Each row comes from the steps of one walk. Every step used is in the known rows, and no mark comes twice. Write the walk behind each row, first mark first.
In the rows, 128 means zero.
Known rows
v n: [139 135 101 117 178  95 155 128  69 170 158 145 134 127  86  91 130 153
 108  86 109]
x v n: [138 106 104 122 184 115 168 114  58 180 175 135 132 123 107 104 144 147
 130  85 120]
v n x: [138 136 116 139 182  91 165 108  98 189 150 145 135 143  81 112 122 156
 127  68 117]
x t j: [119 106 103 106 183 104 158 136 106 150 144 143 114 115  68 101 112 102
 143 132  98]
v n x t: [141 113 124 126 196  84 160 105  98 199 157 151 115 135  79 121 108 162
 134  92 104]
t j: [114 127  96 119 169 111 163 137 104 140 139 138 133 124  72  93 125  98
 135 107 112]
u x t j n: [ 86  88 118 147 189 103 158 151 115 144 165 140 104 132  74 110  94 118
 144 153  92]
a k: [134 149  86 117 176 100 188 123  53 155 147 129 133 126  59 123 128 124
 139 108 107]
u x: [124 121 119 143 169 111 162 125  68 166 159 140 119 138  66 107 119 122
 132  85 119]
a b j: [142 149  59 116 160  93 147 135  93 146 153 140 164 139  80 113 140 114
 143  74  95]
c j n x v: [112  77 125 174 189  98 211 127  94 165 144 146 118 145 101 111 129 106
 168  91 111]
v n x u: [133 117 133 140 187 114 174 107  98 210 176 130 130 136  92 120 127 156
 149  85 137]
g x: [137 124 132 130 171 116 179 118  46 161 155 169 126 124  74  93 137 124
 122 105 102]
j x n: [112 130  93 137 178  86 174 121  96 162 150 149 100 124  99 103 119 122
 158 137 117]
c j: [135 107 105 126 170  92 187 141  64 150 132 146 122 118  81  76 126 112
 134  83 103]
c x u: [131  90 104 102 182 141 172 117  77 196 156 133 101 121  67  91 143 113
 133 109 124]
j x: [111 141  86 118 170  83 168 119  86 153 134 155  96 138  80  98 127 120
 135 111 116]
a b j x k: [104 123  42 102 172  87 156 113 100 163 143 148 134 153  97 133 146 133
 168 112 106]
n x t j: [118 106 120 128 187  98 169 113 136 171 138 143 113 132  67 124 105 104
 160 113 108]
x k: [119 109  95 117 185 118 163 122  56 169 138 162 127 147  64 124 146 107
 141 112 119]
n x: [136 137 116 147 177  99 172 111  99 174 133 155 128 153  61 122 126 106
 144  75 123]
b j n: [109 150  74 132 177  88 153 146 113 119 142 160 138 149  84  92 131  99
 131 102  98]

Write each row's walk
[ 91 127 109 164 182  96 175 136 143 142 131 149 131 152  71 115 116  98
 151 116 110]
t j n x
[ 92  98 114 169 188 117 189 123 132 156 151 141 129 148  93 128 130  92
 172 114 120]
t j n x v
[108 123 103 119 177 104 175 118  86 173 161 139  89 133  90 105 130 122
 158 127 136]
j x u
[120 102 120 122 193  91 161 112 136 187 153 132 122 121  88 112 101 153
 143 107 104]
v n x t j
[110 100  99 137 174  77 198 130  93 157 139 141  95 107 117  78 110 130
 163 126 107]
c j x n
[120 149  55 137 168  84 152 157 100 128 153 149 161 153  84 112 137 111
 142 102  83]
a b j n
[117 148  73 161 174  79 161 137 131 150 147 150 160 168  79 134 129 114
 159  83  93]
a b j n x
[107 150  92 155 182  83 163 125 143 138 133 160 136 166  80 116 125 102
 149  83 108]
b j n x
[114 109  93 116 183  94 176 103  78 182 169 137 102 125 122 100 137 164
 138 103 123]
j x v n
[141  87  97  89 189 111 158 115  77 186 136 153  88 120  52  92 123 117
 119 118  90]
c x t
[ 91 119  88 129 175  95 177 126 136 147 147 133 105 113 108  92 112 116
 168 151 115]
t j x n
[108 120 100 160 189 101 177 113 133 152 152 151 134 160 100 128 137  96
 170  81 118]
b j n x v
[114  86 128 159 196  71 193 139 102 162 133 162 100 139  77 107 102 117
 155 116  87]
c j n x t
[107 155  65 104 168  74 159 112 123 135 133 148 108 139  96  90 126 118
 143  92 112]
b j x
[ 90 132  82 111 166  90 171 126 124 138 132 138 101 128  90  90 120 113
 145 124 117]
t j x
[124 121  50 104 171  86 162 107 103 173 178 120 138 129 138 112 143 173
 156  85 108]
a b j x v n
[120  92 129 125 185 132 178 109  34 178 153 177 125 134  74 116 150 126
 138 124 109]
g x k
[ 86 113  97 113 174 112 178 121 124 160 158 122  95 119  99  98 125 115
 166 141 136]
t j x u
[123 109 125 162 177 115 167 125  78 175 175 134 122 124  84 112 111 123
 154 110 119]
u x n
[121  89 137 110 182 117 175 122  86 158 158 158 113 103  80  95 115 122
 140 144  87]
g x t j
[116 116 123 156 199  81 167 128 107 166 143 172 105 157  61 133 109 110
 149 126  96]
j n x t
